Each row comes from the steps of one path. Every step used is in the known rows, and no mark comes twice. Write the path behind each row, first mark first.
Known rows
zilok > vepo > kifu: [ 12  23 -18  11  38  -3  47 -14   9 -36  -7  -5  31   8   1 -19  -2  24
   3 -22  21  -3  20 -15  -3  14  12   0   1  29 -28 -15   6 -10  24 -39]
kufim > redev > lumob: [ 10   0  -3   2  22 -16 -16  17 -30   0   4   8 -34  -4 -27  13   9   0
  17 -14  17 -16 -19  42 -13  25   4  11 -17 -19  -8  -5 -25   7  19 -32]
kifu > vepo > zilok: [-24  15 -11  15  10  -7  36   1   0 -29  13   8 -10  -8  -3  -7  -3  20
  19  -1   4   8 -25  -8 -23 -14   4   2  28   3 -12   9 -12  10  -2 -34]
redev > kufim: [  9   2   3   9  12   7  -4  -2 -15  -4  18  16   3   9 -22   5  -1   4
  23  10  19 -11 -17   1  -3  20  11 -11  14 -28  -9  -3  -4   7   3 -38]
vepo > zesu > buvo: [ 25   3   9  10  -4  -3  -3  -8  -8 -13   5  11  -3   5   2  -7   1  20
  15 -12  10 -22   7  11  -5   5   4 -32   9  -6  -4   9 -24  22  13 -16]
begek > redev > zesu > buvo > kifu > vepo: [-15 -18  16  12   5  -2  25   3 -10 -52 -21 -24   8  15  21   7  -2  29
  14 -33 -31 -22  -6 -24 -40  -5  -9   1  24  19   8  10  13  14 -40 -36]
redev > kifu > vepo > zesu > buvo > nopu: [  4  41  14  -2   5 -26 -16   1 -20 -45  -2  17  21  19   2  -6 -26  34
  10  -9  -3 -25   1   3 -23   7  17  -8  -1  -8  28  34 -21  34  15   2]
zilok > vepo > kifu > buvo > zesu: [  1  33 -14  11  39 -11  54   6  -1 -20 -16 -21  16  14   0 -27  18  17
   7 -14 -12  18   7  -4  -7 -12  13  13  18  21 -20 -16  -5 -40  -7 -40]
buvo > kifu > redev > kufim: [ 12 -12   5  -8   2   9 -36   4  -6   6  -5   4 -23 -12  -1 -16   3 -22
 -11  21   1  -8  -5  -9 -14   8  13  -9  14 -27 -10  14  13  -4 -18 -40]
nopu > buvo > zesu > redev > begek: [-22  -1  39  -5  32 -16   8  39 -12  12 -20 -14   2  11  13  -5   5  25
  31   6  34   6 -10 -30  10  -9  13 -29  25  17  45 -14   5  -5  16 -42]
boko > zilok > vepo > zesu > buvo > kifu: [ 13  -7 -15 -13 -22 -13  -4 -40  10 -35 -14  -5  12  -6  24 -35 -10  24
   5 -13  15  -4  15   6  -9   6   0   6  27   1 -25  23 -30   0 -13 -26]
nopu > buvo > kifu > redev > zesu: [  5 -12  29 -10   7  -8 -38  21 -14  15 -20 -21 -19 -25  20 -20  -6 -18
  -4  27   4  -7 -21 -22 -25  -5  -6 -13  11   3  23  22   3  -6   4 -31]
boko > zilok > vepo > zesu > redev > nalevi: [ -3  22 -11   2 -23 -33  19   1  -2 -36 -13  -3   7 -36  -9 -15  12  32
  30  32  48   9   6  16   5  21  18  17   5  -5   5 -12 -18   3   5 -19]
boko > zilok: [  2  13   9   8  17   9  -5 -14 -17 -10   7   9  -3  -9 -17 -18  -4  24
  23 -13  24  12 -24   5  -9   8   3  25  16 -13 -20   1 -13  -1   6 -18]
redev > begek: [  8  -8  15   2  49  15  15   5 -19  -9   4  12  -3   8 -18 -25 -12  32
  14 -35  33   6  -8 -20 -10  -6  16 -15  -3  -3   7   8  10  -4  23 -10]
kifu > buvo > zesu > redev: [ -6   8  15   5  25 -17  21  33 -10   5 -12   0 -17   2  -5  -1  35   6
  13  13 -11  12 -21  14  -6 -16  12   5  25  -6   2 -33   2 -35 -19 -46]
kufim > redev > zesu > buvo > kifu: [ -9 -33   6   3   1 -22  -7  -4  11   3 -14 -15 -16  12  17   7  17 -11
  23  -8 -17 -31 -19  15 -16  18 -32 -19  27  16  14  -3 -13  -6 -12 -46]
zilok > vepo: [ 13   8 -10   0  28   3  38   0 -10 -28  -1  -1  12  -2  -7 -13  -2  11
   6 -19  23   1   8   5 -16  15  15   7 -16   0 -19  -5  12  -8  18 -29]
zilok > vepo > zesu > redev: [ 15  -3  -6  -6  -1 -29  20  26   9 -31 -14   0   2 -11   1 -11  26  20
   3  20  27  -5  22  11  -8  17  29 -14   6  -6  -9 -17  -6   0  15 -45]
begek > redev > kifu > buvo: [ 31  34  20 -10  44   3   4  13 -48 -27   3  24  -8 -15 -12 -23 -25  17
  -9 -22  -9  13 -18   5 -22 -15  14  13 -20 -13   5  12  21 -17  10 -20]
kufim > redev > zesu: [ -6 -13  10  12  13 -22  -6  25 -12  15   1 -14 -22   1 -21   3  34  -7
  32   3  -1 -17 -28  18 -14  18 -14  -8  13  -9  15 -11 -11  -3   8 -36]
buvo > kifu > vepo: [ -1 -19   1  -2  17   5  15  17   4 -35   4   5   2  -3   5   2   3  16
   8 -25   2  -5 -11   9 -22  -8  12   2  13  -1 -27  10 -12   0 -18 -21]
vepo > zesu: [ 30   1   7   6   7  -2 -13  14 -14  -6  12  17 -11 -17 -17 -13  15  16
  11  -1  21  -8  -2  16  -8  -1  14 -25  -1 -21 -11   9 -23  12  22  -7]
zesu > redev: [  3   0  13   2  24  -8  16  21   2 -15   0  11  -6  -5   0   9  17  14
  12   8  19  -6  -7   5  -6  14  11  -9   7   1  -7 -29  15  -3  13 -45]
kufim > redev > kifu > vepo > zilok > boko: [-23  30   3 -24  -9 -60  -2  33   9 -22  27  10   2 -10  -7 -16  -9 -16
  33  37   9  -2 -35  17 -15   4   0 -15  36   5  11  20 -14  13   8 -46]
buvo > zesu: [  1  16   3   7  25   2  11  17 -24  15   0  -4 -10  -2 -12   4  23  10
  19 -11   0   0 -20  11  -8   5   0  -5   0  -1   5 -11   0  -2  -4 -26]
nopu > buvo > kifu > redev > nalevi: [  8   7  28 -10   2   5 -19  13 -16  -2 -12  -2 -13 -51  20 -20 -23 -14
   5  19  31  -8  -4  -1   0  -9   2 -12 -25   7  21  17  11  -1  19   3]
boko > zilok > vepo > kifu: [ -3  35 -19   7  25  -7  29 -33   8 -37 -11  -9  31   3  -3 -35  -6  36
  17 -18  28  16   6 -18  -3  17   5  29  27  20 -36  -5  -8 -12   8 -39]
vepo > zesu > buvo > kifu > redev > begek: [ 17 -24  18 -18  10   2 -34  -2  -2  -5 -23  -5 -23   1  17 -51 -12  12
 -15 -14   7 -11  22 -19 -14 -19  11 -39  16   3  15  38  -2   4   1 -10]
begek > redev: [ 18   9  21  13  31  23  16   8 -38 -23   4  12  -7 -14 -12 -10   1  21
   6 -28   9   0   0  -7 -19   2  14   1 -23 -12 -10  -3  33   8  12 -22]
boko > zilok > vepo: [  1  17 -11   0  14   1  24 -22 -13 -29  -5  -8  16  -6 -11 -26  -6  23
  15 -16  28  13  -5  -2 -11  17  12  37  10  -7 -25   1  -1 -10   5 -28]
boko > zilok > vepo > zesu: [ 15  12 -10  -4 -10 -12   2 -10 -12 -27  -4  -3   6 -17 -16 -34   7  25
  15  -3  35  10   7  10 -13  11  22  18  15 -21 -23  17 -27   3   7 -18]
boko > zilok > vepo > zesu > redev: [  2   7  -6  -7 -15 -32   2   3   6 -31 -16  -3   5 -15  -1 -23  23  34
  14  20  36  10  11   7  -8  19  24  15  30 -14 -16  -8 -20  -2   3 -40]
kifu > buvo: [ 20   4  16  10  33   8  19   9 -22 -15  13  20  -8  -3 -18 -18  -1   7
   6 -15   0  10 -18  12 -16 -18  13   5   4 -20 -24  -3  -5 -31  11 -13]
kifu > buvo > zesu: [  6  15  15  13  33   4  19  23 -28   7   3   2 -18   1 -15 -12  19   5
  13 -12 -16  14 -25  19 -11 -24   6   8  11 -13  -6 -10  -8 -30 -12 -17]
lumob > redev > zesu > buvo: [-23   5  -3   8   7 -11  10  -1  -4  -5   3 -34 -28  23   3  18 -16   7
  18 -14  -7 -20 -25  -7 -14  23 -24  -5  16   9  12 -19   3  -2  -7 -34]
zilok > vepo > kifu > buvo: [ 16  24 -15  11  44  -3  54  -6   3 -40  -6  -1  24   7  -3 -35  -6  19
  -1 -19   2  11  10  -7 -10  -8  19  11  13  13 -39  -9   0 -40  14 -36]
kufim > redev: [  6  -5  14   7  17  -6  -1  24  -9   2   6   3 -18  -2 -18  -6  25  -5
  24 -11   9 -13  -8  30   0  14   6  -8  -2 -14  -5  -7  -9  -2  19 -30]
lumob > redev: [ -9  10  -5  -2  20   6   6  18 -10 -10  18 -12 -29  -5 -11   5 -10  -2
   9 -16  16  -4 -16   9  -4  11   7   2 -11 -10 -21 -17   5 -10   8 -23]

Write each row's path
[ -3   3   7  16  16  -7  14 -12  -8  -6  -2 -11   2  21   1  11  -2  16
  23 -13  -8 -21 -22  -9 -20  17 -21 -11  18   8  19  -7   0   7   0 -32]
redev > zesu > buvo
[ 10  33  23  -9  37 -19 -21  17 -36  -2   7  31 -12  -2 -19 -24  -8  -9
   6  -5  -8   0 -23  27 -13  -5  12  12 -15 -28  18   9  -1 -26  29 -13]
kufim > redev > kifu > buvo > nopu
[  3  16   3  -5   6 -12  14  -7   2  -2  35  28  -1 -21   0 -31 -15 -10
  23  28  26   8 -28 -14 -21  -8  -8 -23  22  -1 -13   4   9   4  18 -38]
vepo > zilok > boko
[-14  26   4  15  16 -24  17  23  16  -4 -11  -1   6  24  -2   6  31  14
  26  37 -18   5 -16  -3   9   2  10 -10  61  -1  -2 -38 -11 -28 -27 -74]
vepo > kifu > buvo > zesu > redev > kufim
[ -2  36 -12 -29  27 -14 -13  20 -13  -4  17  -3 -26 -11  -8   7 -33  -4
  -1  -9  16  -2 -28  21  -3  22   3   3 -17  -1   5  -6   3  -4  13 -23]
lumob > redev > kifu
[  5  36  -3 -22  35 -15  -6  23 -22 -10  20   4 -34  -7 -13  -8 -35  -6
  -8 -10  -2  11 -35  27  -8  -3   9  14  -9 -12  -6  -4  -5 -36   2 -17]
lumob > redev > kifu > buvo
[-18   5  -7   7  16 -13   4  21 -14   2  11 -26 -36  -1 -14  14  -1   1
  16  -5   2  -6 -36   0 -18  15 -12   1   5  -7   2 -19   2 -10  -3 -30]
lumob > redev > zesu
[  4 -16   6  -7  15  -3 -29  11  -9  10 -19 -17 -30 -22   4 -17  13 -15
 -12  10 -16  -5 -23 -14 -34  -1 -10  -1   7  -2   7   8  16 -12 -15 -29]
buvo > kifu > redev > zesu
[ 26 -16 -13 -12  -6 -12  14 -19  12 -33 -10   0   8  -3  22 -21  -6  12
  -6 -15   9 -18  27  13 -14   6   7 -23   5  10 -19  20 -17   2  -1 -31]
zilok > vepo > zesu > buvo > kifu
[ -2 -16  23   3  39  -3   1  22 -14   5  -3   2 -15  12 -21 -25   9  12
  26 -29  24  -4  -2   3   1   1  13 -22   5  -6  13   2  -1  -9  27 -22]
kufim > redev > begek
[-22  -9 -15   3   5  -6  28  -5  18 -30   7  13 -14 -20  15 -10  -4  10
   7  -3  -1  10 -24  -4 -23 -24  -5  -3  32   7 -21  14 -13   2 -16 -35]
buvo > kifu > vepo > zilok
[ -9  14  20  23  26   4   9 -28 -23  -9  -7   2   6  24   8   4 -11  20
  22 -17  -6 -18 -18 -25 -29  15 -16  -1   3  -4  29  -1  16  12  15 -20]
redev > zesu > buvo > nopu
[ 17  18  27  16  45  18  10  -4 -39 -15  11  35  -5  -1 -11 -28  -8  11
   4 -16  -1  10 -16  -4 -25 -22  19  15 -11 -35 -15   6   8 -27  23  -1]
kifu > buvo > nopu
[-28  -6 -11   4  -1  -5  36 -26  26 -38   1   8  -3   1  33  -5 -19  14
   8 -13 -11  -5 -12  -9 -21 -19 -14 -12  42  23 -14  15 -12   8 -24 -43]
zesu > buvo > kifu > vepo > zilok
[-18  12  28   0  -8 -20 -10  34  -4  15  -8  -9   6  10   8  24  18   0
  40  49  20 -11 -18  -5  13  17  13 -24  38 -12  33 -23  -6   6  -5 -67]
nopu > buvo > zesu > redev > kufim
[ -2   9   8  15   7  -6  13  21 -18  -3   8   6 -17 -24 -22   5  17  -3
  39   1  24 -18 -13  39  10  17  -2  -5 -22  -5  13 -13  -3   2  24  -3]
kufim > redev > nalevi
[ 27  29   7 -14  43 -10   0   9 -24 -11  14  28  -7  -8 -16 -16 -22   5
  -5  -8   0   9 -34  20 -14  -8   9   5  -4 -12   2   8  -7 -25  11 -15]
redev > kifu > buvo
[ -1  48   7 -19  42  -6 -15   9 -38 -15  18  20 -27  -5  -8 -16 -44  -3
 -10  -9  -4  11 -29  13 -14  -7  14  26 -24 -27   3   3  11 -31  17  -3]
lumob > redev > kifu > buvo > nopu
[ 15  40   5 -14  39 -17   0  21 -30   9   1   7 -13  -4 -14  -6  -4   3
   4  -3 -18  13 -39  24 -10 -12   4   9   4  -4  19   3 -10 -27 -11 -21]
redev > kifu > buvo > zesu
[  1  20  21  19  28  18   9 -32 -27 -18   3  24  11  19   9  -9 -22  22
  12 -26   5 -19   2 -14 -15   9   2  -3 -12  -6   6   2  18  10  23 -16]
zesu > buvo > nopu
[ 13  33 -14   5  36  -9 -21   2 -23 -12 -17  -4 -17  -6 -14  -7 -11  12
 -14  -6   7  -7   1  -7 -16  15  11   8 -13  10 -15   1   2   5  13 -34]
vepo > kifu > redev > lumob
[ -3  -1   8   6   6  -9   1  13   4 -11   3  14   0   7  -9  19  14   8
  23  31  20 -14 -12   1   2  30  15 -14  28 -19   0 -29   7   3  -2 -62]
zesu > redev > kufim
[  0  17   6 -12 -18 -53 -19  29   3 -30  -7  -6   0  13  -6   3   7  13
  25  -3  -6 -32   1  43  -2  16  13 -21  22  -3  26  25 -45  27   3 -22]
kufim > redev > kifu > vepo > zesu > buvo
[ -2  17  20  19  -3  -6   5  -2 -19 -46  -1  12  16  22   3  -9  -5  36
  20 -17   0 -25  15  -5 -22  -7  23 -10  12 -17   4  21 -19  31   8   4]
kifu > vepo > zesu > buvo > nopu
[ 23  14   3  10  33  14  -1   4 -62 -27   0  11 -22 -14 -17   9 -19  27
   1 -34  14  -4 -11   6 -26  13  14  21 -35 -18 -12  -1  16  17  12 -25]
begek > redev > lumob
[ 12 -15   6  -2  17  11  10 -23   5 -13   0  11   0   3  27  -3 -16   8
   1 -27   0 -20  -5   7  -9   3 -13 -19   7  14 -16   3   5  -1  -4 -30]
zesu > buvo > kifu
[ 16 -17  25  -9  17  13 -10   8  -5  -3   5  12   3 -20  25  -8 -20  -4
  10  -4  31  -7 -13   0  -6  -8   0 -23   2   6  -9  11 -11  -7  22 -24]
nopu > buvo > kifu
[ 10 -21  25  -9 -14 -13 -14  35   2 -32   0   0   6 -15  18 -12   0  15
  16   4  25 -13  -2  10 -11 -22  20 -30  21  -8 -15  35 -48  14   5  -8]
nopu > buvo > kifu > vepo > zesu
[-14  10  35   0  11 -19   4  41  -8  10 -13 -13   1  -3  17  12  20   8
  28  25  21  -2 -13   0   6   6   9 -16  18  11  29 -24   0   1   9 -49]
nopu > buvo > zesu > redev
[ -9  10  12   7  10 -16  10  31  -6   7  -1   2 -15  16 -11   9  33  -1
  25  36 -13   7 -27  13   0   1  17   1  44 -26   6 -32  -5 -27 -35 -61]
kifu > buvo > zesu > redev > kufim
[  4 -21  18 -16  31  16 -10 -16   0  -7 -25  -6 -12   7  22 -40 -27   9
 -16 -31   3  -8  12 -34 -14 -13   5 -23  11  16  15  26  30  -7  -5 -23]
zesu > buvo > kifu > redev > begek
[ 26   3  -9   0   5 -10  16   9  -9 -27   0   2   5 -12 -14 -22  13  20
   3  -4  25  -5  18  11 -17   9  27 -13 -10 -14 -20  10 -15   5  21 -19]
zilok > vepo > zesu
[  8   3  17  19  27   6  11  10 -40 -15  -4  -6 -10  -9 -14  -2   7  21
  15 -15  -5  -2 -18 -22 -32   5  -5   3  -7  -6  13  -6  26   5   2 -27]
begek > redev > zesu
[  1  33 -10  11  29  -8  40 -28   3 -42 -10  -5  29   6  -6 -50 -10  34
  11 -18   8  30  -1 -13  -4  -6  12  38  36   8 -49  -5 -15 -41   1 -31]
boko > zilok > vepo > kifu > buvo
[ 19  45  19  -8  53   0 -10  -3 -43 -13  11  41   3  -6  -8 -24 -31   7
  -7 -10  -4   9 -29   5 -22 -11  16  17 -21 -23  12  16  10 -21  29  -3]
redev > kifu > buvo > nopu
[ 15  -7  34 -17  11   7 -33  15 -11   5 -16  -6 -15 -28  22 -30 -14 -20
 -11  12  18  -6   0 -11 -10 -12  13 -14  -3   0  -3  22   8  -9  15 -23]
nopu > buvo > kifu > redev
[ 10  32  16  26  56  14  17 -16 -18 -23   2  28  17  12  -4 -35 -10  24
   3 -19  -3   8  -3 -18 -13 -22  13   8   4  -8 -25  -2   5 -28  27 -13]
vepo > kifu > buvo > nopu
[-13  25 -10   6  10   3  20  15 -17 -13  19  -7 -31 -24 -16  14 -18   2
  23  -7  32  -7 -18  21   9  14  -1   7 -30  -1   3 -21   9  -5   9   2]
lumob > redev > nalevi
[ -2   9  13   8  11  -8  -9  -4 -14   4 -22 -28 -16  11  -1  -8   1  -3
   2   3 -19 -19 -11 -21 -29  15 -10  -4  16   7  27   3  21   4  -3 -34]
kifu > redev > zesu > buvo
[ -6 -30   2  -4 -30 -33 -13  39  27 -39  -4  10   0  -1   8  14  28  16
  18  38  10 -18  -2  13 -12   5  29 -28  52 -26 -12   4 -35  13 -32 -50]
buvo > kifu > vepo > zesu > redev > kufim
[-20  14   1   1  -2 -22  30  12   7 -32  33  13  10  -8  -5 -22 -13   3
  32  19  16   5 -27 -16 -27 -16   7 -10  38   0 -19  11  -2  11   2 -35]
kifu > vepo > zilok > boko
[  3   5   9   9  18  -8 -15  18 -23  12 -15 -22 -26 -10 -18 -13  14  -6
   1  11 -11  -4 -20 -17 -32   9  -1   3   4  -9  16   1  16  -1   4 -26]
kifu > redev > zesu
[ -7  19  16  -5  15 -28 -13  35 -32   9 -19  -8 -16  -3   8  34   3  14
  23  21  29  -3 -26  12  -2  14   6   2   5   5  29 -22 -18  11   8 -54]
nopu > buvo > zesu > redev > lumob
[ 15 -11  10 -13  20  12 -22   8  -8   2 -10   1 -25 -26   8 -25   4 -14
 -21  -2   0  -2  -1   0 -20  -6   9  -5  -9  -6 -15  12  23 -11  -5 -24]
buvo > kifu > redev
[  8  30 -13   2  30  -3  24  -3   4 -27 -24 -25  15  -2  -1 -37   3   8
 -14  -3   8   0  30 -26 -12  10  22   4  -4  22 -18  -5  26 -14  17 -42]
zilok > vepo > kifu > redev
[  1  19  -6  -4  51  -1  24  -2   0 -27 -34 -25  16  14  -6 -56 -13  23
 -13 -24  20   9  36 -50  -8  -4  30  -5   3  26  -1   9  33 -18  26 -32]
zilok > vepo > kifu > redev > begek
[-12  24   6 -17  21 -39   9  42   8 -42  -5   5  11   1  -1  19  -1  26
  11   9   8 -11 -21  13 -13  18  21   6  15  11  17  -9   0   5  -2 -45]
zesu > redev > kifu > vepo
[ -2 -30   7  -7 -12 -28  -5  44  25 -40  -9   6  -3 -12  15   4  32  24
   6  14   9 -11   7  17 -16  -8  24 -20  32  -5 -18  -1 -29   6 -18 -37]
buvo > kifu > vepo > zesu > redev
